Each row was made from one path, in order. Every step used is in the known rows, and no mark comes twice. Write each row's path.
Known rows:
leni bolofa vazum bupe keku gela sudatek: [  9.3  11.0   8.1   8.6   2.8  10.5  15.8  -1.0   3.0  14.9 -15.4  10.5
  37.9 -46.6 -13.2 -25.0 -26.7  -7.5   6.5   5.1  -7.9 -17.5  40.2]
nasip putid bolofa vazum bupe: [ 13.4  18.3   1.5  11.3   4.1  -0.3 -16.4   8.0  -0.5  17.7 -23.0  23.0
  -0.1 -25.0  -3.2 -12.9 -15.2  -6.3   1.1  12.9   4.1 -43.7  17.5]
gela keku: [ -2.1 -10.2  -1.3  11.2   1.9   6.2   2.3  10.3  -7.0  17.8   1.2   3.4
   5.5 -18.2  -7.6  -9.2  -2.0 -16.4   2.1 -21.8  -2.2 -18.8   2.3]
keku bupe: [  5.1  -5.5 -10.4   8.4   2.9   6.9   4.9  14.3  -6.6  12.3  -4.7   5.6
   5.1   4.4  -8.0  -5.9 -21.1  -9.7  -0.7   1.9  14.2 -29.0  26.5]
vazum bupe leni: [ -2.5 -15.7  -6.6  18.2   2.9  10.8  -1.2   6.1  -4.9   8.7  -7.2  10.9
  13.8   9.1  -2.5 -19.9 -27.5  -8.5  17.3  -8.3  19.6 -33.0  20.1]
nasip putid bolofa vazum bupe keku gela: [  3.3  16.2   5.7  13.5   4.3   4.4  -8.5   2.4  -2.3  11.8 -31.2  29.5
  29.0 -64.2 -14.9 -16.0 -18.9  -4.3   6.7  12.0  -5.5 -48.5  17.7]
bupe keku bolofa putid nasip: [ -4.7 -17.8  10.2   0.9   0.1  12.7  -1.6  19.0 -17.1   7.8 -36.7  46.7
  58.4 -18.6 -16.6 -17.0   7.3  -9.9   8.5   1.1  14.5 -33.8   7.5]
keku bupe leni bolofa: [  3.2 -17.4  -1.3   3.5   3.1   9.1   7.1   9.1  -8.1   8.0  -2.7   4.3
  25.4  22.3  -5.3 -13.6 -41.9  -7.4  23.6   2.8  19.6 -11.2  25.0]
leni bolofa vazum bupe keku gela: [  6.1  10.1   5.5  12.5   4.5  14.9  15.4   0.3   5.2   9.5 -12.7   9.3
  43.9 -33.7 -14.1 -23.4 -28.8  -4.9   6.4   1.4  -4.0 -25.2  26.7]
vazum bupe: [  4.4  -5.5  -7.4  17.0   2.8   9.2   3.6  10.2  -4.8  11.8  -3.8   5.3
   6.7   1.1  -3.9 -14.7 -19.6  -9.2  -2.6  -4.8  17.8 -33.1  21.6]
putid bolofa vazum bupe keku gela: [  4.6  13.4   4.0  13.7   4.9   2.4  -3.7  -1.9   1.2  10.4 -22.1  15.9
  45.9 -57.8 -14.0 -14.5 -26.4  -5.4   2.1   1.1  -7.4 -53.7  36.7]
sudatek gela keku bupe leni bolofa: [ -4.0 -33.4   5.5  22.2   3.1   7.4   3.4   3.6  -9.4  20.7  -1.0   8.2
   6.4  18.5  -6.3 -13.5 -41.6  -9.1  24.1 -22.6  12.2  -5.9  29.4]
leni bupe keku: [ -2.8  -2.5  -5.1  -0.6   5.7  16.1  14.4  11.9  -8.5  12.1 -10.4   9.1
  23.5   1.4 -12.5 -16.0 -30.0 -10.6  19.4  -5.4   4.9 -28.4  19.8]
bolofa vazum: [ 12.1   6.9  -6.9   7.0   3.0   9.0   4.3   9.8   7.9  18.2  -3.5   5.2
  -3.7  -2.8  -7.0 -12.5   9.1 -11.4  -6.3  -1.5   0.1 -17.5   9.7]
putid bolofa: [  8.1  -6.2  -0.5   3.2   1.3  -1.6  -5.4   8.8 -10.7  13.0   0.1   3.4
  14.3 -15.7  -5.6  -3.1  -7.7 -12.3  -6.3  -0.9  13.5 -25.5  15.7]
putid bolofa vazum bupe keku: [  4.6  16.2   3.9   9.5   4.4   3.0  -3.8   3.3   1.2  16.9 -21.7   6.1
  45.5 -27.9 -10.6 -13.7 -27.7  -7.6   4.3   2.8  -3.0 -55.7  43.8]
bolofa putid nasip: [  4.7 -17.5  -2.4   5.2   0.7  14.7  -3.7  17.7 -14.2  13.2 -32.6  46.4
   9.0 -10.5  -8.7 -17.9  21.3 -14.2  -3.9 -10.9  14.2  -8.8   5.9]
bolofa vazum bupe: [ 11.7  10.3  -7.3  16.3   4.5   9.0   0.9   7.3   8.3  16.8 -10.7   8.4
   3.2  -2.8  -4.2 -18.6 -14.7  -7.8  -2.5  -1.8   3.7 -37.1  26.1]
sudatek gela keku: [ -2.8 -24.6   0.4  27.2   1.3   8.9   3.5   7.1  -5.6  26.3   4.7   7.3
 -18.6  -3.3  -7.3  -8.9   2.2 -15.0  -5.9 -29.4   7.6  -9.3   9.3]
keku bolofa vazum bupe: [ 11.9   6.7   1.0  13.1   4.4   1.9  -5.1   9.6   7.2  10.5  -7.2  11.6
  25.4  -3.0  -4.0 -15.0 -24.0  -2.8   2.4   9.8   9.7 -55.4  20.2]
vazum bupe keku: [ -5.9  -2.3  -2.4  15.2   2.5  15.3  11.5   9.7  -6.4  13.4 -10.9   3.6
  33.2  -8.1 -11.2 -15.8 -23.6 -10.0   5.8  -4.8  11.5 -39.9  29.3]
putid bolofa vazum bupe keku gela sudatek: [  8.3  13.5   6.6   9.8   3.3  -1.1  -2.9  -3.1  -1.2  15.8 -23.9  17.7
  39.9 -70.4 -13.1 -17.2 -23.6  -8.6   1.5   4.4 -13.0 -44.9  50.4]
bolofa vazum bupe keku gela sudatek: [  5.2  12.6  -0.1  14.1   3.2   9.9   9.1   0.6   4.3  16.4 -20.5  17.0
  25.3 -54.4 -14.4 -22.9 -14.0  -8.9   2.7   1.0 -11.2 -33.9  39.6]
vazum bupe leni bolofa putid nasip: [  2.2 -25.8   5.9   9.6   2.4  15.8  -5.1   9.7 -15.3   7.1 -37.3  47.7
  36.5   7.0  -3.2 -31.3 -22.3  -8.8  24.4  -8.4  22.1 -10.3  22.2]
nasip putid bolofa vazum bupe leni: [  7.3   5.9   2.0  12.5   4.3   0.9 -20.9   4.3  -0.7  14.3 -25.8  27.8
   7.3 -16.7  -2.2 -18.5 -23.8  -5.0  21.7   9.9   6.3 -40.8  15.7]
sudatek gela keku bupe vazum: [  1.7  -6.9  -4.2  22.7   4.9   5.5   0.4   6.3 -12.9  27.7  -7.0  15.3
 -14.9  -1.6   2.2 -13.8 -18.4 -10.4  -2.4 -21.7  -7.4 -29.7  38.7]
keku bupe leni bolofa putid: [  1.1 -25.8   2.0   0.0   2.1   9.7  -1.8  11.7 -14.1   8.1 -28.9   4.5
  26.9  19.3  -5.5 -16.4 -31.5  -6.8  28.7   4.6  20.6  -3.0  20.4]

Which path is each row?
[  5.3  -1.3  -6.6  17.2   4.9   9.9  -3.9   3.5   7.8  13.4 -14.0  13.5
  11.4   6.7  -2.5 -23.2 -22.0  -6.8  17.9  -4.6   5.1 -35.6  24.5]	bolofa vazum bupe leni
[ 10.6  -5.5   2.3   2.7   3.1  10.6   6.1   4.1   6.3  13.4  -1.4   3.5
  16.5  14.4  -4.3 -20.3 -12.3  -8.7  18.3  -1.2   5.7   1.6   8.6]	bupe leni bolofa vazum
[ 14.2  13.6   1.9   2.8   2.6  -0.2 -13.0  10.4  -0.6  19.1 -15.8  19.4
  -6.8 -25.6  -6.4  -7.5   6.3  -9.5  -2.9  12.7   1.4 -23.0   0.7]	nasip putid bolofa vazum
[  2.0   9.4  -2.5  18.6   4.4  13.9   8.5   1.8   6.0  10.8 -18.3  15.1
  30.4 -41.5 -15.4 -20.2 -16.2  -5.8   2.7  -2.8  -6.7 -43.1  26.6]	bolofa vazum bupe keku gela
[  4.1  20.6   6.3   9.4   4.1   5.5  -8.6   7.8  -2.4  18.2 -31.0  20.8
  28.5 -33.4 -10.8 -14.6 -19.5  -6.4   8.5  12.2  -1.7 -49.1  24.6]	nasip putid bolofa vazum bupe keku
[  8.9   1.2  -0.5  12.5   4.8  -1.3 -15.9  -0.2   2.6  13.1 -17.3  13.3
  26.3  -9.9  -1.2 -17.5 -31.2  -6.2  17.5  -1.3   4.2 -47.4  35.1]	putid bolofa vazum bupe leni
[  2.7 -21.2   5.0   2.2  -0.3   2.8  -7.1  17.5 -12.2   7.5 -18.7   8.3
  23.9  -2.3  -7.3  -8.7   2.3  -7.6   4.2   8.7  23.2 -21.4  -5.6]	keku bolofa putid
[  2.2   6.8  -5.9   7.2   5.4   2.6  -1.1   9.5 -13.7  19.2 -11.7  11.4
   8.8 -15.2   2.5 -13.9 -22.8 -11.6   5.4 -13.8 -16.7 -40.4  31.7]	gela keku bupe vazum
[ -5.9  -6.2   6.0  12.2   2.2   7.9   5.1  12.0  -7.5   6.6  -8.4   6.8
  55.4  -8.2 -11.7 -12.9 -33.5  -5.4  10.8   7.9  17.6 -58.5  23.3]	vazum bupe keku bolofa
[ -4.5  -9.9  -2.2  10.6   1.0  15.4  15.1   6.8  -7.3   7.7  -4.8  10.1
  27.8 -39.1 -18.2 -11.5  -0.1 -11.2  -0.5  -5.9   4.2 -19.3   5.4]	bupe keku gela
[  6.9  -1.8   1.6   3.1   0.8   0.8 -10.0  13.1 -13.4  14.0  -9.6  17.1
  -4.1 -21.7  -5.9  -4.4   0.4 -11.3  -2.5  10.8  15.1 -19.7  -3.5]	nasip putid bolofa
[  3.1 -18.3   5.6  21.3   5.3   6.9   0.4   0.6   4.3  25.1  -7.1  10.5
   3.9  14.9  -6.6 -17.1 -35.4  -7.3  23.3 -20.7  -1.2  -9.6  33.5]	sudatek gela keku bupe leni bolofa vazum
[ -8.3 -32.4  -2.6  28.3   3.7   6.8  -2.8   4.8  -7.7  21.8  -5.8  14.9
  -6.8  10.1  -7.7 -10.9 -28.4 -10.7  19.6 -27.2   9.4 -23.8  28.6]	sudatek gela keku bupe leni
[  1.4 -15.7   1.5  12.8   2.8  11.0   5.5   4.7  -6.6   7.4  -1.8   4.7
  25.5  17.8  -1.6 -22.1 -40.7  -7.4  22.5  -3.7  23.0 -15.6  20.8]	vazum bupe leni bolofa
[ -1.9 -19.5   9.1  33.2   4.9   1.2 -13.2   0.1   5.9  20.0  -8.2  20.2
  16.0   2.7  -3.9 -20.2 -31.6  -4.3  23.6 -19.5   5.2 -49.1  22.9]	sudatek gela keku bolofa vazum bupe leni
[  1.7  15.9  -2.6  14.5   4.5  14.6   8.4   7.1   6.2  18.1 -18.2   5.7
  30.5 -11.0 -11.6 -19.4 -16.8  -8.0   4.6  -2.2  -2.5 -43.0  33.7]	bolofa vazum bupe keku
[  5.1  10.8   2.9  -4.8   7.4   8.2   5.7  11.8   2.6  10.9 -12.8  15.8
  44.4  -2.5 -12.7 -16.7 -33.7  -4.3  24.6   9.0  -2.5 -50.0  17.9]	leni bupe keku bolofa vazum
[  3.6  -4.0   4.3   5.9   5.6   4.2  -0.6   3.9   2.9  16.8 -11.2   7.3
  27.0   1.4  -6.6 -17.5 -40.6  -8.8  32.1 -12.0 -10.8 -19.9  26.1]	gela keku bupe leni bolofa vazum
[ -1.4  -7.3   0.5   7.1  -0.4  11.2  15.6   6.0  -8.4  13.3  -7.3  12.2
  20.7 -52.0 -17.1 -13.6   2.6 -13.9  -0.9  -2.6  -0.6 -10.2  18.5]	bupe keku gela sudatek
[  0.3 -28.5   5.5   0.0   0.0  11.8   0.6   9.5 -12.8   9.3 -21.2   1.7
  21.4  14.7  -4.4 -19.8  -8.2 -10.2  23.5  -0.8  21.1  14.3  -0.3]	bupe leni bolofa putid
[ -2.6 -14.1   7.1  -6.3   4.8  13.7  -2.1  19.2 -19.2   6.0 -41.8  57.2
  56.2  -8.8 -14.6 -22.1 -21.7  -7.4  27.1   0.0  11.0 -41.9  14.8]	leni bupe keku bolofa putid nasip
[ 10.0  -2.4  -1.6   2.9   4.7   8.0   4.0   6.3   4.5  12.5  -9.8   6.3
  22.0  19.0  -5.6 -17.3 -34.7  -5.8  23.5   4.8   5.3 -14.2  29.2]	keku bupe leni bolofa vazum
[ 10.2  10.5 -11.0  -3.1   7.7   9.9   5.7   9.7 -12.2  14.4  -7.1  18.0
  -5.6   7.3   6.5 -22.9 -22.8  -9.0  11.1  -2.8  -3.0 -27.1  21.2]	leni bupe vazum
[  5.3  -3.6   1.7  14.2   4.4   2.7  -9.8   5.9   6.8   7.4 -10.0  15.9
  34.1   6.7  -2.9 -20.1 -31.6  -1.9  23.0   6.1  11.7 -53.8  18.9]	keku bolofa vazum bupe leni
[ -7.8 -17.9  -4.1  12.6   4.0   4.7  -4.2   8.1  -9.1  12.8 -10.3  10.4
  16.3  -3.6  -7.7 -11.0 -33.7 -12.2  28.0 -19.2   0.2 -33.9  21.2]	gela keku bupe leni
[  3.1 -30.6   6.2   0.8   0.7  16.4  -1.4  12.1 -15.5   8.8 -30.3  44.2
  28.4   6.1  -6.4 -25.2   0.5 -11.8  20.5  -8.7  19.5   9.0   5.1]	bupe leni bolofa putid nasip
